Each row was made from one small tree. The marks that hang from a mark follow it in brackets, in alphabetical order. Every link used is in the known rows. Write each row's tree.
Known rows
rarino{lazi loref panot zabir}: [ 12.1 -29.4  12.9   6.0 -34.2   9.2  -1.9   9.8 -19.0   5.4 -21.4 -18.9
   8.2  13.0   7.8  21.2  14.9  13.4   8.4  39.5 -15.6  -2.4  -9.3]
ledi{gavolev zabir{mugabol rarino{lazi loref}}}: [ 13.4 -24.8  29.3  -4.1   5.5  -6.1 -23.4 -17.0  -2.6   3.9   4.6 -21.3
  -2.0  21.1   5.2  30.0   7.2   9.4   7.4  21.6  -8.3 -19.7  -2.2]
ledi{gavolev{mugabol} zabir{rarino}}: [ 10.3 -22.9  13.1  -0.2   3.2 -23.9 -25.3  -7.9  14.6   0.6  16.2 -10.9
  -2.8  21.8   0.2  19.5   5.3   7.6  -3.6   9.4 -11.5 -16.5  -2.5]
gavolev{mugabol{zabir{rarino{lazi}}}}: [ 10.2  -6.3  -1.6   4.0  -1.5   0.4 -29.4  12.8   5.9   3.2  21.9 -12.6
   1.3  19.4  -4.5  18.9   4.8  14.6  -4.0  14.2  -6.7   2.1  -2.8]
rarino{lazi{nazefa} loref panot}: [ 11.4 -13.5  10.9   0.3 -23.2  18.3  20.8   9.4 -14.0   9.8 -13.5 -13.2
  -1.3  13.5  10.7  19.8   9.3   9.4  11.9  27.4 -22.2  -7.6  -2.5]
zabir{ledi rarino{lazi loref panot}}: [ 16.1 -17.1  13.5   2.3  -7.8  17.9  29.4   7.1 -21.9   3.1   0.3 -14.3
  -4.5  11.0   4.8  40.0   3.0  13.1   6.8  37.4  -4.1   0.2 -14.4]
panot{rarino{loref zabir{ledi}}}: [  2.9 -15.7   4.1   0.1 -13.0  11.6  10.5  -3.3  -8.4   0.3  -1.2 -12.7
   8.5  20.0   2.1  23.5   3.2   8.0  -5.8  35.4   3.6   5.1  -8.5]
zabir{ledi}: [-0.4 -4.7 -2.2 -0.5 -3.2 -8.2  2.4  2.9 -6.2 -2.0  8.7 -1.4  4.9 16.0
 -3.2 22.7  1.4  2.0 -2.9 16.4 -5.8  6.1 -5.4]
zabir{ledi{gavolev} mugabol rarino}: [ 16.7  -3.2  19.7  -5.4  23.6 -11.6 -28.8  -7.9  -4.0  -1.0  21.1  -8.0
   1.9  20.3  -1.3  35.8  -1.2   6.4  -0.1  16.2  -6.4   0.4  -8.5]
lazi{nazefa rarino}: [  0.6  -5.3   3.2  -2.3   4.7   5.1  21.2   1.5   4.8  11.7  14.2  -6.6
  -0.6  14.8   7.5   7.7   3.4  11.2  -6.1   0.4 -14.4  -5.1  -3.3]
mugabol{zabir{ledi{gavolev} rarino{lazi}}}: [  5.1 -23.1  11.9   3.2  11.7  -0.3  10.5  -3.6 -11.4  -1.9  15.9  -9.2
  -5.2  22.6  -1.9  25.8  -3.0   4.5  -0.4  27.9  -3.8  -3.3  -2.8]
ledi{gavolev{mugabol} zabir{rarino{lazi loref}}}: [ 11.6 -28.7  17.4   0.1  -8.2  -6.0   5.7  -7.3   5.9   5.2   9.8 -19.8
  -6.3  19.0   4.0  24.2   8.5  12.5   6.1  18.4 -11.8 -19.8   1.4]
lazi{nazefa rarino{loref panot zabir{ledi{gavolev}}}}: [  9.4 -31.5  15.2   0.9 -15.8  -4.2  31.0   2.0  -7.6  11.6 -12.2 -12.3
  -0.1  19.6  15.0  17.6   8.0  10.1  -1.4  32.0 -35.0  -8.1 -10.4]
ledi{gavolev zabir{rarino}}: [  7.0 -29.8  19.4  -1.2  10.0 -18.9  -5.6 -18.5   2.6  -1.5   9.6 -10.6
  -2.6  20.5   2.2  19.2   2.2   2.0  -3.2  12.8  -2.9 -19.6  -4.2]
panot{rarino{zabir{mugabol}}}: [  8.0  -4.7  11.5  -0.7   4.6   4.2 -72.1  -2.6   0.5   0.3   6.6 -11.5
  13.9  22.3   0.3  19.5   4.4  10.6  -7.5  23.1   2.5   5.2  -8.6]
panot{rarino{loref}}: [  0.3  -3.9   6.1  -5.2  -2.2  14.7  15.1  -7.2  -5.6   2.0   7.3 -14.4
   6.1  13.9   0.1  19.7   2.8   9.0   0.2  18.7  12.1  -3.3  -3.9]
panot{rarino{lazi{nazefa} zabir{ledi{gavolev}}}}: [  3.2 -22.4  13.8   5.4   0.6  23.2  -0.8  -2.5  -5.6   4.0   3.2  -6.1
  -4.7  25.6   8.3  18.7  -0.8   7.0   0.0  34.2 -10.7  -1.5   1.9]
loref{rarino{lazi{nazefa} panot zabir}}: [ 11.7 -13.8  19.6   4.3 -14.9  18.1 -35.1  15.0  -9.7  12.3   0.5  -9.9
  -5.0  12.2  12.8  16.4   5.5  11.1   5.1  28.7 -26.4  -5.9  -3.0]
gavolev{mugabol{zabir{rarino{lazi panot}}}}: [ 14.6 -11.2   3.5   5.5  -4.7  -1.7 -50.1  17.1   1.2   2.5  12.8 -12.7
   0.6  19.1  -2.6  22.1   5.3  15.2  -2.2  22.5 -12.5   0.6  -8.8]
ledi{gavolev zabir}: [ -2.6 -29.2  14.1  -0.9  -0.7 -26.2 -17.7 -16.3   3.2  -2.0   0.6  -7.2
   1.5  21.6   1.2  12.8   4.9  -2.1  -0.3  12.4 -11.3 -18.5   1.0]

Which tree is each row?
[ 18.0 -23.3  22.5   4.9  -8.8  -0.9 -63.0   8.4 -10.6   5.7 -14.3  -6.3
   1.5  26.9  11.1  26.2   7.1   7.1   6.8  40.1 -40.6   0.2  -5.7] => rarino{lazi{nazefa} panot zabir{ledi{gavolev} mugabol}}
[  3.8 -31.0  11.9   3.8 -23.4   6.1  43.6  -1.3 -15.6   3.7  -8.8 -15.8
   2.4  17.8   5.5  23.3  10.1   8.2   9.1  36.9 -14.0  -2.6   0.4] => rarino{lazi loref zabir{ledi{gavolev}}}
[  9.9  -4.1  -7.2   2.1   0.7 -14.3 -29.8  12.5   7.2  -0.5  22.8  -6.5
   2.8  23.0  -6.9  23.3   0.7   8.2 -10.5  17.4 -10.5   8.0  -7.5] => gavolev{mugabol{zabir{ledi rarino}}}
[ 14.7  -5.0  19.6  -0.9  -5.8  -7.6 -88.1  12.5  -9.7   4.4   3.3  -7.9
   6.0  15.1   4.6  30.1   3.7   8.7  -1.2  32.1 -24.2   4.5 -13.5] => loref{rarino{panot zabir{ledi mugabol}}}
[ 14.9 -19.4   8.2   2.8  -6.5  10.9  14.6   8.7 -15.3   4.2  -2.1 -11.5
  -5.7  22.7   5.4  28.3  -0.7   5.8   0.5  39.3 -17.6  -1.7  -9.8] => mugabol{zabir{ledi rarino{lazi{nazefa} loref panot}}}
[ 22.4 -18.0  22.9  -1.5  -4.3   2.8 -52.2  -0.3  -3.6   7.6  -7.7 -17.4
  -2.7  22.1  10.4  30.8   6.9  10.3   3.1  29.0 -21.3 -12.9 -10.8] => ledi{zabir{mugabol rarino{lazi{nazefa} loref panot}}}
[  8.2  -2.7  18.7  -0.4  -4.4  21.7 -25.1  12.8  -9.7  11.9   9.2  -7.5
  -9.3   8.6  10.6  19.6   1.8  10.1   9.1  19.4 -20.9  -9.0  -0.6] => loref{rarino{lazi{nazefa} panot}}
[ 11.9  -4.4  -4.9   4.3  -1.2   3.9 -18.6  16.8   7.5   5.2  20.3  -6.7
  -5.2  25.3  -1.1  21.6   0.2   9.7  -5.8  19.8 -20.0   5.8  -1.7] => gavolev{mugabol{zabir{ledi rarino{lazi{nazefa}}}}}
[ 11.0 -38.6  27.9   4.2   4.1  -7.0 -25.9 -10.8  -7.5   0.2  -0.9 -12.5
  -7.3  19.2   6.5  26.0   3.8   7.0   4.8  27.0  -9.9 -22.1  -7.6] => ledi{gavolev zabir{rarino{lazi panot}}}
[ 19.1 -22.6  21.7   0.0  -2.0  15.0  47.1  -0.5 -17.1   6.6  -0.7 -11.9
 -11.5  16.6  11.3  34.3   1.5   8.5  11.0  35.4 -19.2 -10.1  -5.4] => zabir{ledi{gavolev} rarino{lazi{nazefa} loref panot}}
[ 11.8  -5.6  -6.4  -0.6  -7.9 -11.5  -1.7  10.8   4.6   1.5  16.8 -12.6
   3.6  21.4  -5.5  25.3   3.0   9.5  -7.0  21.0  -9.9   6.0  -7.0] => gavolev{mugabol{zabir{ledi rarino{loref}}}}
[ 10.8  -7.9  12.2   0.2  -7.9  28.3 -23.8   2.6  -7.2   7.5  -2.3 -14.7
   3.0  25.6   8.8  27.2   3.4  11.7   1.1  38.5 -12.7   5.1  -3.0] => panot{rarino{lazi{nazefa} loref zabir{ledi mugabol}}}
[ 10.1 -30.0   9.4   6.8 -33.3   8.3   1.2  12.3 -22.6   3.4 -21.4 -14.8
   5.1  15.6   7.2  29.0  11.1  11.3   7.3  48.4 -19.3   3.2 -11.4] => rarino{lazi loref panot zabir{ledi}}
[ 16.4 -28.3  24.1   2.3 -20.2  -1.8 -36.7   4.8 -20.4   3.8 -19.4 -17.6
   6.9  20.9   8.0  33.8  12.0  11.1  12.1  47.7 -27.9  -0.9  -8.9] => rarino{lazi loref panot zabir{ledi{gavolev} mugabol}}
[ 12.5 -25.6  13.3   2.3  -0.6 -14.2 -42.9  -3.5  -1.8  -1.6  -1.4  -9.3
   0.2  18.3   2.6  24.3   3.2   4.8  -6.6  22.3  -5.3 -11.2 -16.0] => ledi{zabir{rarino{panot}}}
[ 16.5 -18.5  10.9   1.9  -7.3  12.4  10.7   6.4 -11.8   6.5  -2.2 -16.2
  -3.0  19.7   6.0  20.8   3.4   8.4   1.8  30.7 -13.1  -7.4  -7.3] => mugabol{zabir{rarino{lazi{nazefa} loref panot}}}
[ 15.6   1.3  13.4  -0.5  15.8  12.1 -36.9   4.3  -9.3   1.9  20.1 -10.1
  -0.7  17.5  -0.5  39.9   0.1  13.3   1.5  22.1  -2.7   8.3 -10.1] => zabir{ledi mugabol rarino{lazi}}
[ 12.5   0.8  19.4  -0.8  -4.2  16.8 -53.7  10.4  -1.7  13.4  12.4 -12.2
  -0.8  15.4   9.9  17.1   5.4  12.5   3.4  18.0 -22.9  -1.4   2.9] => loref{rarino{lazi{nazefa} zabir{mugabol}}}
